Each row was made from one path, in order. Every step used is in the known rows, and no mark comes twice. Write each row's path.
Known rows
N -> S -> K -> M -> H: [ 0.59 -0.88 -2.52 -0.57 -2.88 -1.01 -1.09  3.35  0.91  1.61  0.30 -1.96
  0.30 -1.20  0.75  1.28  0.41 -3.71 -2.68 -2.72  0.62  0.57]
K -> S: [ 1.28 -1.37  0.74  0.05  0.33  2.47 -0.26  0.81  0.49 -0.76  2.22 -1.50
 -1.70  0.55  0.29  2.29  1.00 -2.57  0.64 -1.95 -0.39 -1.30]
J -> H -> B -> Q -> N -> S -> K: [-1.61 -4.18 -3.14  2.78  0.29 -0.54  0.36  0.34  0.68 -1.42  1.55 -0.60
 -1.53  0.12  0.63  2.75  4.35 -0.07 -2.23 -2.14 -2.72 -1.92]
S -> N -> Q -> B -> H -> M: [-2.17 -2.80 -1.99  2.20  1.50  1.36  2.01  0.61  4.02 -2.97  4.13 -3.10
 -3.50 -0.28 -2.15 -0.30  2.69 -1.84 -1.70 -1.77 -2.38  0.09]
K -> M -> D: [ 2.34  0.22 -1.39  0.48 -1.31  0.02 -0.71  0.65 -0.49  3.07  0.99 -2.08
 -2.58  0.08  0.63  0.89 -3.00  0.67 -1.54 -1.95  0.79 -0.77]
S -> N -> Q -> B: [-3.01 -1.84 -0.43  1.42  1.17  2.79  0.56  0.19  4.32 -1.02  2.46 -0.48
 -2.40  0.75  0.16 -0.21  3.49 -3.19  0.30 -0.99 -1.86 -1.34]
K -> M: [ 1.02  0.17 -1.20 -0.15 -0.75 -0.19 -0.15  0.72  1.81 -0.09  2.44 -1.71
 -2.41 -0.56  0.28  1.50 -2.87 -2.75 -0.92 -2.04  0.37 -0.45]
H -> B -> Q -> N: [-1.40 -1.26 -1.91  1.94  2.10  0.93 -0.24 -0.60  0.02 -2.95  0.26 -0.57
 -3.33 -1.02 -0.85  0.93 -0.13  0.85 -0.61 -2.60 -1.09 -2.82]
S -> N: [-2.67 -2.15 -1.42  0.90 -1.13  2.16 -0.31 -0.48  2.44  0.12  3.87 -0.86
 -1.79  0.84  0.06 -0.46  0.75 -0.54  0.17 -0.97 -1.29 -0.56]
M -> H -> J: [ 0.59 -2.19 -3.39  0.62 -1.42 -0.45  0.20  1.55 -1.41 -0.40 -2.14 -3.06
 -1.96 -0.22 -2.93 -0.54  0.21  0.32 -2.49 -1.48  0.50  0.21]
Q -> N -> S -> K -> M: [-1.04 -1.69 -1.53  0.96 -1.96  0.20 -1.88  2.78  3.33 -1.47  2.51 -0.38
  0.06 -1.41  1.82  2.54  2.33 -0.94 -2.60 -3.06 -2.32 -0.27]
Q -> B -> H -> M -> D: [ 1.58 -1.00 -1.64  2.78 -0.40  0.88  1.51  0.73 -1.57  1.61  2.06 -3.06
 -3.52 -1.46 -1.19 -1.17 -0.19  3.55 -2.68 -3.20  0.24 -2.29]
Q -> N -> S -> K -> M -> D: [ 0.35 -1.69 -1.61  1.63 -2.64  0.56 -2.46  2.62  0.99  1.61  1.01 -0.75
 -0.22 -0.75  2.44  1.77  2.31  2.31 -3.42 -3.10 -1.77 -0.45]
J -> H: [ 1.04 -2.46 -2.59  1.51 -1.41 -0.52  0.50 -0.89  1.38  1.05  4.01 -1.14
 -2.40  1.99 -1.37  2.14  0.40 -1.26 -0.94 -0.86 -0.41 -0.73]
N -> S -> K -> M -> H -> J: [ 0.32 -2.38 -3.40 -0.24 -2.39 -1.47  0.20  4.13 -0.59 -0.14 -2.58 -3.72
  0.10 -1.54  0.01  0.68  1.24 -2.02 -4.01 -2.28 -0.47  1.25]
B -> H: [ 0.51 -0.94 -1.85  2.36 -2.10  0.47  1.52  0.78  1.81 -1.70  4.89 -1.87
 -2.99  0.54 -2.52 -0.60  0.87 -1.33 -0.32 -2.28 -1.41 -1.92]
Q -> B -> H: [-0.26 -0.91 -1.13  3.21 -1.02  1.47  1.79  1.32  1.23 -1.20  5.14 -1.13
 -2.67 -1.13 -1.45 -1.57  2.09 -1.70 -0.20 -2.89 -0.11 -3.74]
M -> D: [ 1.60 -0.10 -0.88  1.21 -1.82  1.06 -0.43 -0.41 -0.63  3.03  0.39 -1.30
 -2.70  1.23 -0.23 -0.27 -0.46  2.51 -0.60 -1.94 -0.35 -1.80]
J -> H -> B: [ 0.06 -2.90 -2.36  1.67 -0.43 -0.11  1.87 -2.07  0.29  0.85  0.98 -2.34
 -3.47  0.99 -0.31  2.36 -0.02 -1.50 -0.46 -1.45 -0.49 -1.34]
J -> H -> B -> Q -> N -> S: [-0.59 -3.69 -2.24  2.56  1.54 -0.26  0.55 -0.42  0.97 -2.81  2.04 -0.14
 -2.18  0.56 -0.42  3.51  3.45 -0.18 -2.12 -2.37 -2.21 -1.51]
J -> H -> B -> Q: [ 0.33 -2.36 -2.87  1.69  1.56 -0.77  2.14 -1.71 -0.94 -0.04  1.57 -1.97
 -3.92  0.98 -1.23  1.82 -0.95 -1.90 -0.51 -1.06 -0.10 -2.09]

Which path is each row?
[ 1.12 -1.12 -2.45  1.27 -0.78 -0.46  1.82  0.25  1.29 -2.10  3.37 -3.61
 -3.50 -0.45 -2.92  0.40 -1.33  0.30 -2.05 -2.79 -1.38 -0.14] : B -> H -> M
[-0.21 -1.44 -3.74  0.66 -0.61 -1.38 -2.90  4.06  0.63 -0.87  1.67 -0.30
  0.35 -1.59 -0.45  1.59  1.32 -1.64 -3.52 -2.83  0.41 -0.02] : B -> Q -> N -> S -> K -> M -> H
[-1.83 -1.54 -2.03  1.07  0.99 -0.15 -0.27  2.09  1.17 -2.63 -0.01 -1.28
 -1.27 -2.47  2.11  2.32  0.93 -1.54 -2.06 -3.30 -2.12 -1.69] : H -> B -> Q -> N -> S -> K -> M
[-0.70 -0.86 -2.15  1.79  1.01  0.51 -1.60  0.52  1.14 -2.48  3.40  0.56
 -2.39  0.01 -1.94  0.78  0.42  1.12 -0.98 -2.14 -1.08 -2.08] : B -> Q -> N
[ 1.69 -0.22 -3.03 -0.51 -1.36 -1.00 -1.42  1.62  0.22  1.39  1.19 -2.13
 -1.53 -0.65 -1.23  1.13 -2.95 -2.93 -1.93 -2.04  2.59  0.51] : K -> M -> H
[-1.07 -3.12  0.37  0.04  1.59  3.37 -0.15  0.63  3.89 -2.19  2.81 -1.81
 -2.08  2.25  0.12  2.47  3.85 -4.60  0.68 -0.43 -2.64  0.75] : K -> S -> N -> Q
[-0.79 -1.02 -2.06  0.92  0.03 -0.55 -1.50  3.20  2.02 -2.36  3.12 -0.03
 -0.30 -1.39  1.04  1.89  1.45 -1.31 -2.59 -2.74 -1.98 -1.08] : B -> Q -> N -> S -> K -> M
[-0.64 -3.63 -3.70  2.83  1.77 -0.38  0.08 -1.31 -0.11 -1.68  2.50 -0.66
 -3.40  0.39 -1.47  2.72  0.75  0.43 -1.49 -1.49 -0.62 -1.92] : J -> H -> B -> Q -> N
[-1.88 -3.09  1.10  1.00  2.75  4.36  0.06  1.18  3.29 -1.80  2.95 -1.04
 -1.66  0.69  1.23  1.57  5.04 -5.05  0.82 -1.04 -1.43 -1.11] : K -> S -> N -> Q -> B
[ 0.79 -0.82 -1.33  1.83  1.41  0.18  2.60  0.79  3.03 -3.27  2.18 -3.24
 -4.22 -0.36 -2.85  0.52  1.48 -2.41 -2.01 -2.82 -2.13 -0.91] : N -> Q -> B -> H -> M
[-0.94 -0.79 -0.28  0.29 -2.69  1.00  0.46  1.51  2.25  0.00  1.05 -0.96
 -0.57  0.25  1.33  0.56  3.14 -1.44 -0.56 -2.68 -3.02 -1.50] : N -> S -> K
[ 0.30 -0.63 -1.01  2.85  0.04  1.08  2.41  1.36  3.64 -2.80  3.77 -1.44
 -3.68  0.52 -2.47 -0.37  3.70 -4.05 -0.10 -2.31 -1.98 -2.68] : N -> Q -> B -> H
[-1.56 -3.82 -0.04  2.76  1.74  3.91  1.39  2.34  3.59 -3.34  6.00 -1.79
 -2.30  0.48 -0.62  0.45  6.35 -5.35  0.48 -1.29 -1.94 -1.53] : K -> S -> N -> Q -> B -> H
[-0.37 -1.35 -2.02  1.78  0.37  0.14 -0.81  1.92 -1.20  0.37 -1.58 -1.58
 -1.66 -1.82  2.69  1.47  0.85  1.78 -2.86 -3.23 -1.59 -1.87] : H -> B -> Q -> N -> S -> K -> M -> D
[-0.01 -2.21 -1.80  3.27  0.54  0.45  3.61  2.20  2.18 -4.63  1.02 -3.28
 -3.89 -0.07 -3.24 -0.92  4.36 -2.51 -1.65 -1.84 -3.09 -1.98] : N -> Q -> B -> H -> J
[-0.63 -1.64 -0.13  1.29 -1.09  1.56 -1.40  1.07  3.42 -2.92  2.45  0.79
 -0.74  0.14 -0.04  2.24  3.96  0.81 -1.78 -3.41 -3.03 -0.87] : Q -> N -> S
[-0.44 -3.04 -4.62  1.14 -0.26 -1.85 -1.58  4.96 -1.05 -2.44 -1.08 -2.12
  0.07 -2.17 -1.19  0.77  2.08 -0.06 -5.13 -2.30 -0.66  0.59] : B -> Q -> N -> S -> K -> M -> H -> J
[-1.28 -1.42 -0.56  1.45  1.98  1.19  0.28  0.36  1.20 -3.97 -0.08  0.00
 -2.13 -0.89  0.16  1.84  2.54  0.15 -1.22 -3.54 -2.74 -2.35] : H -> B -> Q -> N -> S
[ 2.40 -1.16 -2.40  1.91 -1.46 -0.12  1.28  0.00 -1.06  1.16  1.99 -3.88
 -3.83  0.22 -2.49 -0.21 -1.36  3.68 -2.78 -2.57 -0.99 -0.41] : B -> H -> M -> D
[-1.13 -2.47 -3.22  0.76 -1.59 -0.37 -1.85  2.60  0.68 -0.36 -1.89 -1.84
 -0.20 -2.64  1.67  2.44  1.70 -1.60 -3.25 -3.64 -0.02  0.07] : Q -> N -> S -> K -> M -> H -> B
[-0.06 -0.46 -2.87 -0.47  0.20 -1.26  0.47  2.57 -1.39  0.37 -2.23 -2.87
 -1.17 -2.08  1.00  1.05 -0.92 -4.22 -2.10 -2.91  0.80 -0.87] : N -> S -> K -> M -> H -> B -> Q
[-0.99 -3.94 -0.49  1.78  2.97  2.97  1.67  1.81  3.07 -3.63  4.40 -3.64
 -2.83 -0.46 -0.87  1.33  4.12 -3.64 -1.35 -1.65 -2.07  0.29] : K -> S -> N -> Q -> B -> H -> M
[ 1.44 -2.59 -2.92  0.56 -0.17 -1.31  0.73 -1.36  0.74  0.86  2.48 -2.85
 -2.98  1.21 -1.98  3.05 -1.70  0.48 -2.69 -1.30 -0.42  1.06] : J -> H -> M
[-0.98 -1.61 -5.12  1.24  0.55 -1.32 -1.99  2.08 -1.51 -0.06 -1.00 -2.06
 -1.84 -2.92 -0.34  0.93 -1.74 -1.18 -2.59 -2.44  1.92 -1.12] : S -> K -> M -> H -> B -> Q -> N
